Every row comes from one small tree of marks. The marks that hang from a mark follow it in brackets, in the order of their numbers. Every link used is in the known rows. Which tree was each row made from?
In the rows, zero is written as 128.
Known rows:
z793{z973}: [141 110  90  97 132 125 118  98  94 128 143  82 180 136 195 111 119 105
 158 127 114]
z957{z736}: [144 102 129  93 120 131 105 163 112 103 162  86 150 130 161 108 101 138
 124 134 151]
z793{z973{z322 z333 z974}}: [125 165  86  86 154 114 137 119 211 131  96 133 107 149 112 134  74 117
 132 121 147]
z793{z973{z251 z322 z974}}: [129 159  85  88 145 115 136 124 202 127  98 129  99 144 100 141  70 115
 123 150 145]
z323{z957{z973{z322}}}: [115 132 171  92 122 144  94 100 175 121 156 132 141 140 166  65 131 102
  88 136  92]
z973{z251 z322}: [136 146 175  77 137 115 130 112 169 108 158 127 108 124 122 121  97 140
 135 142 154]
z322{z577}: [131 107 179 158  70 139 121 102  74 121 165  87 165 125 182 131 137 137
 171 131 130]
z957{z973{z322 z333 z974}}: [124 161 169  84 147 103 141 121 211 116 113 137  91 140  83 124 101 114
  73 128 185]
z333{z793{z973}}: [155 101  96  98 128 124 113 130  80 131 147 127 162 144 220 126 123 120
 165 119  64]
z323{z957{z736}}: [117 104 124 105 113 169  80 157 128 107 148  98 152 142 160  56  96 136
 116 119  77]
z793{z973{z251 z322}}: [140 149  86  86 141 111 126 114 160 125 142 120 119 137 120 115 110 107
 133 132 136]
z577{z322{z952{z973{z974}}} z932}: [109 102 123 166 185 149 126 129 107 171  46 140 153  86 145 155 155 173
 130 156 132]
z333{z793{z973{z322}}}: [156 125  99  83 131 111 115 138 148 131 156 164 135 145 218 141 112 122
 159 133  78]
z957{z736 z973}: [145  99 125 100 115 115 103 168 100 105 165  82 145 133 135  90 140 102
  66 132 170]
z952{z973}: [123 105  96 105 123 142 130  91  93 123 158  83 184 114 196 133 137 120
 145 150 129]
z322{z577 z952}: [120  97 189 214  96 134 132 102  46 118 183 120 171 121 162 142 160 136
 179 131 124]
z973{z251 z322{z577} z974}: [119 156 175 149  84 128 142 127 182 117 120 134  84 133  88 158  86 146
 137 152 158]
z577{z322{z952}}: [129 100 198 140 164 128 116 111  80 136 168 126 163 105 171 128 145 212
 168 128 137]
z333{z793{z973{z974}}}: [146 111  94 102 133 127 122 137 124 134 100 137 144 148 198 151  82 126
 153 138  72]
z333{z793}: [151  98 183  91 126 126 116 130  90 112 162 135 151 131 218 133 109 151
 166 129  83]
z577{z932}: [140 103 185  97 151 138 113 113  98 131  80  95 163 106 188 106 125 111
 147 137 126]

Write each row's tree:
[136 145 169  97 147 128 146 150 141 110  98 152  74 142  61 131  77 160
 125  99 108]
z973{z251 z333{z793} z974}
[130 154 183 147  86 123 142 156 177 125 123 187  74 148 122 166  96 163
 149 114 110]
z973{z322{z577} z333{z793} z974}
[106 133 111 167  98 146 132 128 168 156  54 139 128 110 154 171 139 101
 124 171 139]
z952{z973{z322{z577{z932}} z974}}
[127 140  83 101 148 127 136 111 146 130  87  96 136 146 110 118  86 114
 137 106 134]
z793{z973{z333 z974}}
[125 165 173 149  93 121 143 122 144 115 156 132  80 132  46 118 136 141
 136  94 162]
z973{z251 z322{z577} z333}
[144 125 128  86 119 101 105 175 165 107 174 119 117 136 134 106 131 106
  60 146 184]
z957{z736 z973{z322}}
[107 151  96 164  78 136 148 122 171 130 121 128 100 126  90 172 121 128
 119 163 154]
z952{z973{z251 z322{z577} z974}}
[111 149 101 161  83 133 144 110 138 133 165 127 130 125 121 141 169 121
 137 118 148]
z952{z973{z322{z577} z333}}
[134 129 131 143 151  93 122 182 135 101 184 153  91 131  41 108 155 105
  50 135 187]
z957{z736 z973{z251 z322{z952}}}
[ 98 102 109 230  97 146 151 103  79 132 138 125 168 117 143 181 151 126
 152 159 128]
z322{z577 z952{z973{z974}}}
[117 110 109 160 164 135 135 113  67 145 161 122 147  95  99 134 181 193
 136 129 139]
z577{z322{z952{z973{z251}}}}
[113 115 106 163 163 131 155 134 105 126 125 178 128 130 115 166 129 142
 138 119  91]
z322{z952{z973{z333{z793} z974}}}
[146 145 182  74 142 114 129 142 166 114 162 177  98 138 154 132 105 156
 149 104 106]
z973{z322 z333{z793}}
[114 129 163 110 133 152 104  96 115 119 138 100 144 143 102  35 152 101
  84  84  87]
z323{z957{z973{z333}}}
[119 122 113 167  92 141 123 120 123 154 100 130 150 102 176 146 180  94
 134 154 130]
z952{z973{z322{z577{z932}}}}
[124 136 165  99 142 119 139 115 144 115 103 100 119 138  84 112 113 113
  78 115 169]
z957{z973{z333 z974}}
[114 112 120 165 195 142 130 125  68 170  84 138 152  82 100 115 207 167
 130  99 135]
z577{z322{z952{z973{z333}}} z932}
[109  88 119 238 116 149 133 111  29 153 109 124 185  97 156 143 212  92
 152 140 111]
z322{z577{z932} z952{z973}}
[132  94 206 147 186 136 107 127  73 157  93 134 158  88 162 117 164 184
 156 127 127]
z577{z322{z952} z932}
[108 150  84 111 146 139 158 111 144 121  93 101 109 124  40 129 107 129
 103 121 153]
z952{z973{z251 z333 z974}}
[149 122 110 161  95 125 106 158 109 162  90 175 129 131 198 141 164  94
 157 123  63]
z333{z793{z973{z322{z577{z932}}}}}
[138 146  78 103 149 122 136 109  99 125 125  90 123 140  58  86 129 107
 129  79 132]
z793{z973{z251 z333}}
[144 150  90  90 140 112 132 156 188 126 103 176  82 151 123 155  74 129
 131 140  94]
z333{z793{z973{z251 z322 z974}}}
[119 138 107 170  97 140 132 128 120 151  93 130 117 104 102 136 183  93
 118 146 139]
z952{z973{z251 z322{z577{z932}}}}
[137 169  83  88 154 110 137 120 165 126 134 127  96 143  57  98 119 109
 123  93 147]
z793{z973{z251 z322 z333}}
[ 96 117 101 236 102 144 158 112  77 129 130 126 135 119  69 169 154 125
 135 149 133]
z322{z577 z952{z973{z251 z974}}}
[150 141  97 158  78 115 123 152 112 138 157 165 101 146 132 143 148 119
 151 114  80]
z333{z793{z973{z251 z322{z577}}}}
[145 121 123 103 129 113 120 211 137 110 113 142  84 152  74 115 112 126
  50 104 138]
z957{z736 z973{z333{z793} z974}}
[108 175  89  96 150 126 160 121 211 121 103 136  80 128  40 144  97 130
  97 132 169]
z952{z973{z251 z322 z333 z974}}
